Each row was made from one small tree. Brackets hold a mark, then the marks that hang from it, in the order of their numbers. Every link used is in the known rows. Write each row's tree.
Known rows:
{q502 {q564 {q57 {q202 q140} q501}}}: [ 0.08  0.09 -0.01 -0.14 -0.01  0.04  0.00 -0.07 -0.02 -0.12 -0.18  0.16
 -0.34  0.06 -0.38 -0.08 -0.01  0.11 -0.28 -0.06  0.05 -0.19]
{q140 {q202 {q57 {q501 q181} q673}}}: [ 0.26 -0.04 -0.30 -0.15  0.07  0.00 -0.05 -0.07  0.07  0.11 -0.06  0.09
  0.00 -0.06 -0.06 -0.07 -0.03  0.01 -0.17 -0.09  0.15  0.10]
{q564 q502}: [-0.15 -0.02  0.10 -0.01  0.08  0.09  0.01 -0.02  0.09 -0.09 -0.16  0.05
 -0.08  0.02 -0.15  0.00  0.01  0.05 -0.10 -0.07 -0.07 -0.13]
{q621 {q501 {q57 q202 q673} q181}}: [ 0.52 -0.22  0.13 -0.19  0.06  0.01 -0.10  0.06  0.07 -0.05 -0.04 -0.17
 -0.05 -0.14  0.09 -0.04 -0.21  0.08 -0.09 -0.01  0.08  0.25]
{q140 {q202 {q57 q673}}}: [ 0.03 -0.16 -0.25 -0.03 -0.02 -0.06 -0.03 -0.02  0.10  0.09 -0.18  0.16
  0.00 -0.01 -0.03 -0.01  0.00 -0.03 -0.18 -0.01  0.17 -0.02]
{q621 q501}: [ 0.20 -0.02 -0.03 -0.08 -0.10  0.09 -0.05 -0.01 -0.03 -0.08  0.08 -0.01
  0.00  0.02  0.08  0.02 -0.02  0.03  0.08 -0.04  0.01  0.23]
{q140 {q202 {q57 q501 q673}}}: [ 0.06 -0.06 -0.28 -0.12  0.06 -0.03 -0.02 -0.09  0.09  0.12 -0.09  0.10
  0.00 -0.05 -0.11 -0.05  0.04 -0.02 -0.24 -0.09  0.13  0.09]
{q502 q564}: [-0.01 -0.05 -0.02  0.03 -0.07 -0.04  0.00 -0.02 -0.06 -0.07 -0.17  0.12
 -0.13  0.04 -0.03 -0.06  0.01  0.02 -0.08 -0.03 -0.02 -0.38]
{q501 q181}: [ 0.27  0.04 -0.03 -0.03  0.01  0.05 -0.04  0.03 -0.04 -0.01  0.04 -0.01
 -0.01 -0.01  0.07 -0.04 -0.09  0.04  0.10  0.00  0.04  0.04]
{q502 {q564 {q57 q202 q673}}}: [-0.15 -0.10  0.11 -0.08  0.02  0.03 -0.04 -0.02  0.06 -0.10 -0.23  0.15
 -0.28  0.08 -0.41 -0.06 -0.02  0.02 -0.34 -0.06  0.03 -0.32]
{q57 q202 {q501 q181}}: [ 0.24  0.07  0.10 -0.21  0.17  0.10 -0.06  0.02 -0.02  0.02  0.14 -0.15
 -0.09 -0.09 -0.08 -0.06 -0.11  0.07 -0.07 -0.01  0.08  0.20]
{q621 {q501 q57}}: [ 0.26 -0.07 -0.03 -0.10 -0.08 -0.02 -0.02 -0.01  0.01 -0.04 -0.06 -0.09
  0.06 -0.07  0.14 -0.01 -0.04  0.07  0.05 -0.01 -0.04  0.18]
{q57 q202 q673}: [ 0.05 -0.22  0.23 -0.08  0.15 -0.03 -0.06  0.05  0.13  0.00 -0.02 -0.08
 -0.12 -0.08 -0.14  0.01 -0.11 -0.03 -0.28 -0.01  0.10  0.06]
{q652 {q140 q202}}: [ 0.24 -0.10 -0.27  0.10 -0.02  0.09  0.01 -0.09 -0.09  0.06 -0.30  0.22
 -0.14 -0.10  0.14 -0.04 -0.08  0.07  0.04  0.04  0.13 -0.12]
{q202 {q57 q673} q140}: [ 0.20 -0.18 -0.13 -0.01 -0.06 -0.13 -0.04  0.00  0.24 -0.03 -0.05  0.16
 -0.08  0.00  0.00  0.01 -0.01 -0.05 -0.23 -0.03  0.19 -0.04]
{q621 {q501 {q57 {q202 q140} q673} q181}}: [ 0.78 -0.24  0.08 -0.16  0.01 -0.02 -0.10  0.05  0.09 -0.09 -0.09 -0.10
 -0.14 -0.16  0.12 -0.02 -0.26  0.11 -0.11  0.00  0.15  0.25]
{q621 {q501 q181}}: [ 0.45  0.01 -0.05 -0.11 -0.09  0.14 -0.08  0.02 -0.06 -0.09  0.13 -0.02
 -0.01  0.00  0.16 -0.01 -0.10  0.06  0.17 -0.05  0.05  0.26]
{q621 {q501 q57 q181}}: [ 0.50 -0.04 -0.05 -0.13 -0.05  0.05 -0.05  0.02 -0.03 -0.04 -0.02 -0.09
  0.05 -0.09  0.20 -0.04 -0.12  0.11  0.14 -0.01 -0.01  0.19]
{q501 {q57 q202} q181}: [ 0.28 -0.09  0.10 -0.10  0.07 -0.04 -0.03  0.10  0.01  0.04 -0.11 -0.16
 -0.01 -0.14  0.09 -0.05 -0.19  0.10 -0.02  0.12  0.06  0.02]
{q621 {q501 {q57 q202} q181}}: [ 0.48 -0.10  0.09 -0.18 -0.03  0.05 -0.08  0.08 -0.02 -0.05 -0.03 -0.15
 -0.02 -0.12  0.17 -0.03 -0.19  0.12  0.07  0.06  0.07  0.24]
{q501 {q57 {q202 q140} q673}}: [ 0.36 -0.26  0.15 -0.07  0.07 -0.18 -0.01  0.04  0.16  0.01 -0.23 -0.10
 -0.14 -0.18 -0.03 -0.02 -0.17  0.05 -0.32  0.06  0.11 -0.01]

Write each row's tree:
[ 0.65 -0.09  0.13 -0.19  0.20  0.00 -0.09  0.00  0.12 -0.02  0.07 -0.10
 -0.25 -0.14 -0.12 -0.06 -0.20  0.06 -0.28 -0.08  0.18  0.20] | {q57 {q202 q140} {q501 q181} q673}
[ 0.35 -0.22  0.16 -0.11  0.16 -0.08 -0.06  0.08  0.12  0.05 -0.13 -0.18
 -0.05 -0.18 -0.02 -0.07 -0.22  0.06 -0.19  0.04  0.07  0.01] | {q501 {q57 q202 q673} q181}
[ 0.08  0.01  0.07 -0.19  0.14  0.08 -0.06 -0.05  0.04 -0.08 -0.10  0.07
 -0.28  0.04 -0.44 -0.13 -0.05  0.07 -0.33 -0.13  0.01 -0.20] | {q502 {q564 {q57 q202 {q501 q181} q673}}}
[-0.15  0.17 -0.09 -0.11  0.01  0.08  0.02 -0.12 -0.04 -0.07 -0.13  0.16
 -0.18  0.11 -0.39 -0.11  0.10  0.07 -0.17 -0.11 -0.09 -0.25] | {q502 {q564 {q57 q501}}}
[ 0.01 -0.01  0.16 -0.20  0.23  0.14 -0.02 -0.10  0.23 -0.14 -0.20  0.07
 -0.36  0.00 -0.61 -0.04 -0.03  0.10 -0.46 -0.16  0.01  0.05] | {q564 {q57 {q202 q140} q501 q673} q502}
[ 0.72 -0.12  0.04 -0.16 -0.07  0.01 -0.07  0.07 -0.01 -0.09 -0.07 -0.08
 -0.11 -0.13  0.21 -0.02 -0.24  0.15  0.04  0.07  0.14  0.27] | {q621 {q501 {q57 {q202 q140}} q181}}
[ 0.29 -0.24  0.15 -0.16  0.04 -0.03 -0.07  0.03  0.10 -0.04 -0.07 -0.15
 -0.04 -0.14  0.02 -0.01 -0.13  0.04 -0.18 -0.02  0.04  0.22] | {q621 {q501 {q57 q202 q673}}}
[ 0.39 -0.13  0.15 -0.17  0.20 -0.05 -0.05 -0.04  0.15 -0.03  0.03 -0.09
 -0.25 -0.14 -0.19 -0.03 -0.11  0.02 -0.38 -0.09  0.14  0.18] | {q57 {q202 q140} q501 q673}
[ 0.55 -0.15 -0.01 -0.13  0.02  0.01 -0.08  0.00  0.07 -0.04 -0.03 -0.11
  0.02 -0.12  0.12 -0.05 -0.14  0.07 -0.02 -0.07  0.00  0.17] | {q621 {q501 {q57 q673} q181}}
[ 0.64 -0.24  0.12 -0.10  0.10 -0.12 -0.05  0.08  0.13  0.00 -0.18 -0.11
 -0.16 -0.20  0.03 -0.05 -0.26  0.09 -0.21  0.05  0.15 -0.01] | {q501 {q57 {q202 q140} q673} q181}
[ 0.29 -0.14  0.09 -0.06  0.01 -0.14  0.02  0.07  0.06  0.00 -0.22 -0.08
 -0.11 -0.15  0.07 -0.01 -0.15  0.09 -0.15  0.13  0.10  0.01] | {q501 {q57 {q202 q140}}}
[ 0.10  0.07 -0.07 -0.13  0.08  0.07 -0.04 -0.11  0.03 -0.08 -0.11  0.13
 -0.23  0.06 -0.42 -0.14  0.02  0.06 -0.24 -0.18 -0.06 -0.26] | {q502 {q564 {q57 {q501 q181} q673}}}
[-0.12 -0.01  0.08 -0.17  0.12  0.04 -0.03 -0.08  0.07 -0.08 -0.14  0.09
 -0.28  0.04 -0.49 -0.10  0.01  0.04 -0.40 -0.13 -0.01 -0.21] | {q502 {q564 {q57 q202 q501 q673}}}
[-0.27 -0.03  0.09 -0.07  0.13  0.15  0.00 -0.08  0.21 -0.12 -0.23  0.14
 -0.18  0.08 -0.54 -0.02  0.05  0.04 -0.29 -0.15 -0.11 -0.13] | {q564 {q57 q673} q502}
[-0.37  0.04  0.18 -0.12  0.10  0.20  0.00  0.00  0.11 -0.13 -0.22  0.10
 -0.21  0.10 -0.48  0.01 -0.01  0.10 -0.20 -0.02 -0.02 -0.05] | {q564 {q57 q202} q502}
[ 0.11 -0.13  0.07 -0.06 -0.03 -0.01 -0.03 -0.02  0.07 -0.15 -0.27  0.22
 -0.37  0.07 -0.38 -0.06 -0.07  0.06 -0.36 -0.04  0.10 -0.31] | {q502 {q564 {q57 {q202 q140} q673}}}
[ 0.23 -0.08 -0.16 -0.12  0.06 -0.11 -0.03 -0.08  0.24 -0.01  0.05  0.08
 -0.09 -0.04 -0.09 -0.03  0.04 -0.03 -0.31 -0.11  0.14  0.08] | {q202 {q57 q501 q673} q140}
[-0.09  0.23 -0.02 -0.18  0.16  0.25  0.00 -0.10  0.09 -0.10 -0.09  0.07
 -0.15  0.08 -0.48 -0.08  0.04  0.13 -0.11 -0.16 -0.13  0.02] | {q564 {q57 {q501 q181}} q502}
[ 0.36 -0.24  0.18 -0.05  0.08 -0.08 -0.05  0.04  0.14 -0.05 -0.08 -0.01
 -0.24 -0.09 -0.08  0.02 -0.16  0.00 -0.30  0.01  0.20  0.06] | {q57 {q202 q140} q673}
[ 0.07 -0.10  0.20 -0.20  0.27 -0.01 -0.06 -0.03  0.13  0.03  0.08 -0.17
 -0.13 -0.12 -0.24 -0.04 -0.06 -0.02 -0.35 -0.10  0.05  0.17] | {q57 q202 q501 q673}
[-0.26  0.08  0.05 -0.17  0.23  0.17  0.00 -0.15  0.21 -0.09 -0.14  0.07
 -0.19  0.05 -0.62 -0.07  0.09  0.06 -0.36 -0.24 -0.16 -0.02] | {q564 {q57 q501 q673} q502}
[ 0.56  0.05  0.06 -0.18  0.11  0.05 -0.05  0.02  0.00 -0.03  0.10 -0.08
 -0.20 -0.10 -0.02 -0.05 -0.17  0.10 -0.10  0.00  0.17  0.21] | {q57 {q202 q140} {q501 q181}}
[ 0.39  0.04  0.04 -0.22  0.15  0.10 -0.06 -0.04  0.12 -0.05  0.03  0.02
 -0.28 -0.02 -0.41 -0.07 -0.12  0.08 -0.28 -0.09  0.12  0.22] | {q564 {q57 {q202 q140} {q501 q181} q673}}
